Known rows, with every step that occurs
zodu > gilif > vufal: [ 17.4 -31.9 -41.2 -11.5  -2.1  20.7  39.8 -20.3   5.8  -9.1   5.3  20.1
 -17.2 -10.0  -1.7  52.1  14.3  32.2  10.2  -4.8  24.5 -10.6 -46.6]
pilug > meluvuk: [ 61.7 -18.9 -33.9   4.2   1.1   2.9  32.6 -22.7   3.1 -16.3   4.7  34.1
 -27.7   3.3  -1.4  36.5   9.5  40.3  14.8   8.9  45.8  -0.1 -27.1]
zodu > sorur > dudom: [ 53.3  -6.0 -42.2  -2.1 -26.1   6.0  56.3 -40.9 -21.6   2.8 -12.4  23.0
 -46.2  -6.2 -11.4   7.6  49.6  59.0  27.8  -2.1  49.4 -17.4 -36.4]
meluvuk > labob > zodu: [ 13.8 -10.2 -22.2  24.7   9.3   9.3  19.0 -38.5  29.4 -19.8   6.4  25.6
   1.9  33.3  -5.1  56.6   1.4  58.3   4.6  -3.2  51.9  17.5 -29.3]
labob > zodu > sorur > dudom: [ 36.8   0.3 -31.7  10.1 -17.0  15.2  37.0 -28.5 -13.9  -6.7   6.1  28.2
 -28.8  13.0  -7.4  24.7  26.9  69.4  23.4  -9.0  49.7  -6.6 -37.6]
zodu > sorur: [ 38.5 -11.2 -55.6  -5.5  -3.8  -1.3  60.4 -37.6 -17.3 -12.8  -7.6  30.8
 -37.8  -7.9 -17.7  26.6  38.5  65.4  19.9  -8.2  35.3   0.2 -47.0]
meluvuk > labob > vufal: [ 34.2 -18.1 -57.5  14.3  -6.5  10.8  47.2 -34.7  35.6 -16.1   6.6  21.9
 -12.6  17.2  -3.7  50.3  22.0  48.6  19.3  13.5  57.2  -3.2 -36.5]
pilug > vufal > gilif > dudom > sorur > zodu: [ 38.4 -16.5   9.9  -0.6  27.3  42.0  26.4 -50.9 -38.2   6.0  -0.2  21.4
   5.7  19.9 -25.6   5.6  48.3  44.6  13.2  -9.9  50.8  -5.7   1.1]
gilif > vufal: [ 43.6 -18.8 -55.8 -12.2   9.0  19.4  50.5 -21.1   6.7   4.6  16.9  19.7
 -11.3  -1.2  -7.8  46.4   9.9  40.3  11.6   9.9  26.7 -14.8 -31.4]
dudom > sorur: [ 33.1  -9.4 -35.6 -14.5  11.1  18.3  56.9 -30.3 -15.3   1.0   6.8  30.4
 -22.2 -12.6   4.6  19.4  39.3  78.3  26.2  10.8  51.9   1.4 -27.1]
meluvuk > labob: [ 31.1 -16.8 -31.6  12.4   2.7   2.1  38.2 -50.4  20.1  -9.8 -11.6  19.8
 -17.4  14.2  -7.3  41.7  23.6  48.6   8.2   4.1  49.2   7.2 -27.9]
labob > meluvuk: [ 58.1 -14.8 -28.5  19.5  11.2   5.9  30.3 -24.6  32.0   0.9   1.5  28.7
 -22.7  17.1   7.1  55.0  21.5  65.4  34.0   6.7  49.2 -19.4 -48.4]
zodu > gilif > vufal > sorur: [  1.1 -30.0 -51.1 -31.8  -0.1  19.0  54.0 -30.4   7.7 -15.9  -2.3  32.8
 -28.6  13.2  -5.7  40.2  26.3  33.6  -2.5 -14.8  24.3 -14.1 -24.8]
sorur > zodu: [ 26.9 -22.1 -21.5   8.1  -1.1  10.4  24.1 -49.0  -5.8  17.1  11.9  22.9
  -8.7   3.0 -12.1  27.3  23.4  56.5   8.9  -4.1  48.9  -4.7 -33.6]
sorur > zodu > gilif > vufal: [  2.0 -33.3 -16.3  -9.0   1.4  29.4  19.2 -30.4 -10.8   7.9  14.7  11.2
  -0.3   0.6  -1.7  39.2  13.6  29.2  -1.2 -11.7  34.3  -9.7 -40.6]
vufal > gilif > dudom > sorur: [ 50.6 -10.9  12.0   7.4  16.1  40.5  41.2 -45.1  -6.3 -12.0  -3.1  31.0
 -24.8  19.1 -14.9  27.2  61.4  66.1  36.2 -13.2  32.1 -16.7 -20.1]
meluvuk > labob > zodu > gilif > dudom > sorur: [ -5.0 -13.0  26.2   4.0   0.2  41.3   8.0 -20.1  26.5 -34.4 -12.0  36.4
   2.4  29.0  10.8  54.7  26.8  54.1  19.7 -23.8  43.0  12.6 -26.5]
vufal > gilif: [ 40.8 -18.8 -20.5  27.3  15.1  10.7  42.4 -61.2  -4.6 -10.4   2.2  21.1
 -31.3  13.7 -24.0  37.1  39.2  60.0  19.5  -6.6  40.1  -6.6 -39.7]
zodu > gilif: [ 12.5 -32.5 -29.4   7.3 -12.8   4.2  36.3 -41.0  10.5 -11.7  -8.6  37.1
 -32.9 -14.7  -5.2  46.1  26.3  50.1  18.3 -10.5  38.8  -2.1 -56.7]
gilif > dudom: [ 55.8 -23.1 -20.3   8.7 -16.0  15.8  34.5 -35.3  33.8   0.5  -6.1  44.1
 -23.9   4.7 -19.1  50.5  30.4  49.1  32.3 -11.1  18.5 -22.6 -37.3]
pilug > zodu > gilif > vufal > sorur > dudom: [  1.4 -18.6 -22.2 -45.7 -30.8  14.4  35.0 -34.4  -6.8   8.1 -16.1  11.9
 -36.0  21.3 -11.1  21.2  17.7  12.1   8.3 -15.5  52.4 -20.2 -34.1]
dudom > sorur > zodu > gilif > vufal: [ -4.2 -21.6  -7.9 -30.5  15.4  44.9  29.8 -18.7 -34.1   6.8  18.2   9.2
   3.4  -5.4  16.0  20.0  29.4  47.1   2.4  -3.9  47.8  -2.3 -23.5]

Rows
[ 12.7 -20.1 -43.0 -31.0  12.6  24.4  41.8 -40.0  -8.8  13.7  17.6  20.5
  -5.8  31.3 -12.6  23.7  18.5  40.9 -10.1  -7.0  36.7 -18.2  -2.9] -> gilif > vufal > sorur > zodu
[-23.2 -30.7 -26.6  -5.0 -13.6  19.1  30.9 -53.1  22.6 -20.8  -3.9  25.2
 -12.3  42.1  -1.7  31.0  36.4  39.6  -6.8 -18.6  63.7   1.5 -24.0] -> meluvuk > labob > vufal > sorur > zodu > gilif
[ 59.4 -23.2 -19.8  31.3  -5.8  35.1  40.8 -38.0  35.1 -19.7  10.9  33.9
 -25.6  28.2 -26.1  55.2  45.6  49.7  41.7 -10.4  27.9 -32.5 -43.4] -> labob > vufal > gilif > dudom
[ 22.7 -24.2   3.7 -13.4 -13.1  32.9  36.2 -24.3   8.4 -11.9 -13.9  44.5
 -25.6  -9.6   4.7  35.9  50.2  56.7  34.8 -17.3  29.3  -9.8 -38.6] -> zodu > gilif > dudom > sorur
[ 24.1  -3.9 -40.9 -22.2  -9.1 -13.8  47.0 -38.4 -24.7  -6.4 -13.8  17.3
 -35.0  -3.5 -30.6  22.8  23.1  48.7  23.8 -16.4  51.6  10.8 -68.1] -> pilug > zodu > sorur
[  2.9 -36.7 -14.4  -8.8 -31.7  34.4  26.0 -38.6  33.9 -11.4   2.1  50.6
 -22.3  32.7 -12.7  40.5  44.7  39.8  18.5 -31.9  34.5 -29.9 -31.9] -> labob > vufal > sorur > zodu > gilif > dudom
[ 49.3   4.8  -7.8  12.0  -8.6  14.6  14.7 -19.8 -11.3 -34.5  -8.9  16.8
 -19.0  43.9   6.3  23.4  10.8  35.9   4.9  -5.1  67.1  12.6  -9.9] -> pilug > meluvuk > labob > zodu > sorur > dudom
[ 17.2 -36.6  18.7  10.4 -23.5  26.1   4.3 -43.0  16.2   1.7 -10.1  37.0
 -13.0   7.0 -13.0  42.1  34.1  35.4  19.5 -32.3  26.7 -15.8 -45.1] -> sorur > zodu > gilif > dudom
[ 16.8 -24.7 -36.6 -27.0 -22.3  26.9  49.4 -34.2   1.4   1.4  -9.0  25.8
 -37.7  15.1   0.2  23.4  34.0  27.9   5.9  -7.7  36.5 -31.0 -16.4] -> zodu > gilif > vufal > sorur > dudom
[-26.6 -20.1 -27.4 -15.5  10.1  27.1  27.0 -29.1  25.8 -36.1   1.2  25.0
  -0.6  52.3   2.2  59.5   1.3  31.1 -17.3 -21.2  39.6  10.1 -14.2] -> meluvuk > labob > zodu > gilif > vufal > sorur
[ -5.4 -17.7 -16.0 -16.6  14.5  26.8  11.7  -9.2  16.1 -53.8   2.5  26.0
  -1.3  62.7  12.4  55.8 -13.6  11.7 -24.5 -17.1  42.4  16.4   0.9] -> pilug > meluvuk > labob > zodu > gilif > vufal > sorur
[ 42.4 -13.4 -52.3 -28.5 -12.6  25.0  58.8 -34.7   1.5  14.8   2.0  22.3
 -31.3  24.1  -5.2  18.0  28.2  37.5   8.4   6.5  37.0 -35.5   1.3] -> gilif > vufal > sorur > dudom
[  0.1 -36.0   8.4  -9.9 -22.7  25.7  17.1 -54.6  15.5  -3.8 -17.1  48.2
 -24.9  29.5 -17.5  32.5  43.9  38.3   7.1 -43.0  25.3 -17.8 -24.5] -> vufal > sorur > zodu > gilif > dudom
[ -6.5 -33.2  -2.3  -4.3 -26.5  32.0  17.9 -47.8  41.5 -21.5 -13.6  37.7
 -10.6  54.4  -8.8  43.5  42.9  27.6   6.7 -32.3  45.7 -16.0 -20.7] -> meluvuk > labob > vufal > sorur > zodu > gilif > dudom
[ -2.4 -18.4 -25.5 -16.8 -16.6  35.6  28.2 -20.9  11.7  -8.4   9.2  30.0
 -19.3  33.9   4.0  39.1  11.6  38.0   1.1 -15.5  40.4 -20.8 -13.7] -> labob > zodu > gilif > vufal > sorur > dudom
[ 33.5 -13.0  36.1   8.6  19.9  48.5  20.7 -54.0 -22.0   3.3   5.8  21.1
  -8.0  29.4 -15.2  14.4  60.6  62.9  24.2 -20.8  41.2 -14.5 -13.2] -> vufal > gilif > dudom > sorur > zodu
[ 60.2 -27.0 -21.9  19.8  11.9  18.5  36.7 -53.2   3.3  -9.3 -13.5  32.4
 -16.3  13.5 -42.2  37.7  33.3  28.1  19.9 -11.8  28.9 -14.3 -20.3] -> pilug > vufal > gilif > dudom
[-13.0 -33.8 -37.7  -9.0 -18.7  21.6  37.7 -43.5  12.9  -8.9  11.5  38.7
 -24.2  21.1  -5.7  31.2  38.3  51.8   5.8 -18.2  53.9 -13.4 -36.6] -> labob > vufal > sorur > zodu > gilif
[-13.7 -38.2 -42.3 -20.5  -2.9   4.0  35.1 -57.1 -20.6  -0.2 -13.3  37.9
 -13.4   9.0 -21.3  13.9  24.3  31.6 -17.7 -18.9  57.1   6.1 -15.3] -> pilug > vufal > sorur > zodu > gilif
[ 38.8   0.2 -26.1 -17.8 -31.5  -5.7  41.8 -41.5 -31.2   9.0 -20.0   8.8
 -44.4  -0.5 -23.8   4.1  32.6  41.4  29.7  -9.9  63.5  -7.3 -57.2] -> pilug > zodu > sorur > dudom
[-11.8 -15.1 -15.4 -12.3 -12.4  34.0  20.6 -31.7  19.8 -19.1  -6.5  17.0
  -9.2  56.2   9.0  42.1  10.8  26.0 -11.5 -14.7  47.8  -7.1  -2.9] -> meluvuk > labob > zodu > gilif > vufal > sorur > dudom
[ 35.4 -12.7  12.0 -12.2   0.9  40.0  24.1 -33.2 -10.0  16.2   6.2  32.0
  -3.3   9.5  -3.3  19.8  46.2  63.1  26.0  -9.3  40.3 -14.6 -15.1] -> gilif > dudom > sorur > zodu
[ 11.5 -19.8  -6.1   3.9  15.0  29.6  -0.8  -0.4  16.8 -46.8  10.7  14.2
   8.7  40.6  14.7  67.1 -23.3   8.2 -11.4  -6.7  42.5  19.5 -19.2] -> pilug > meluvuk > labob > zodu > gilif > vufal
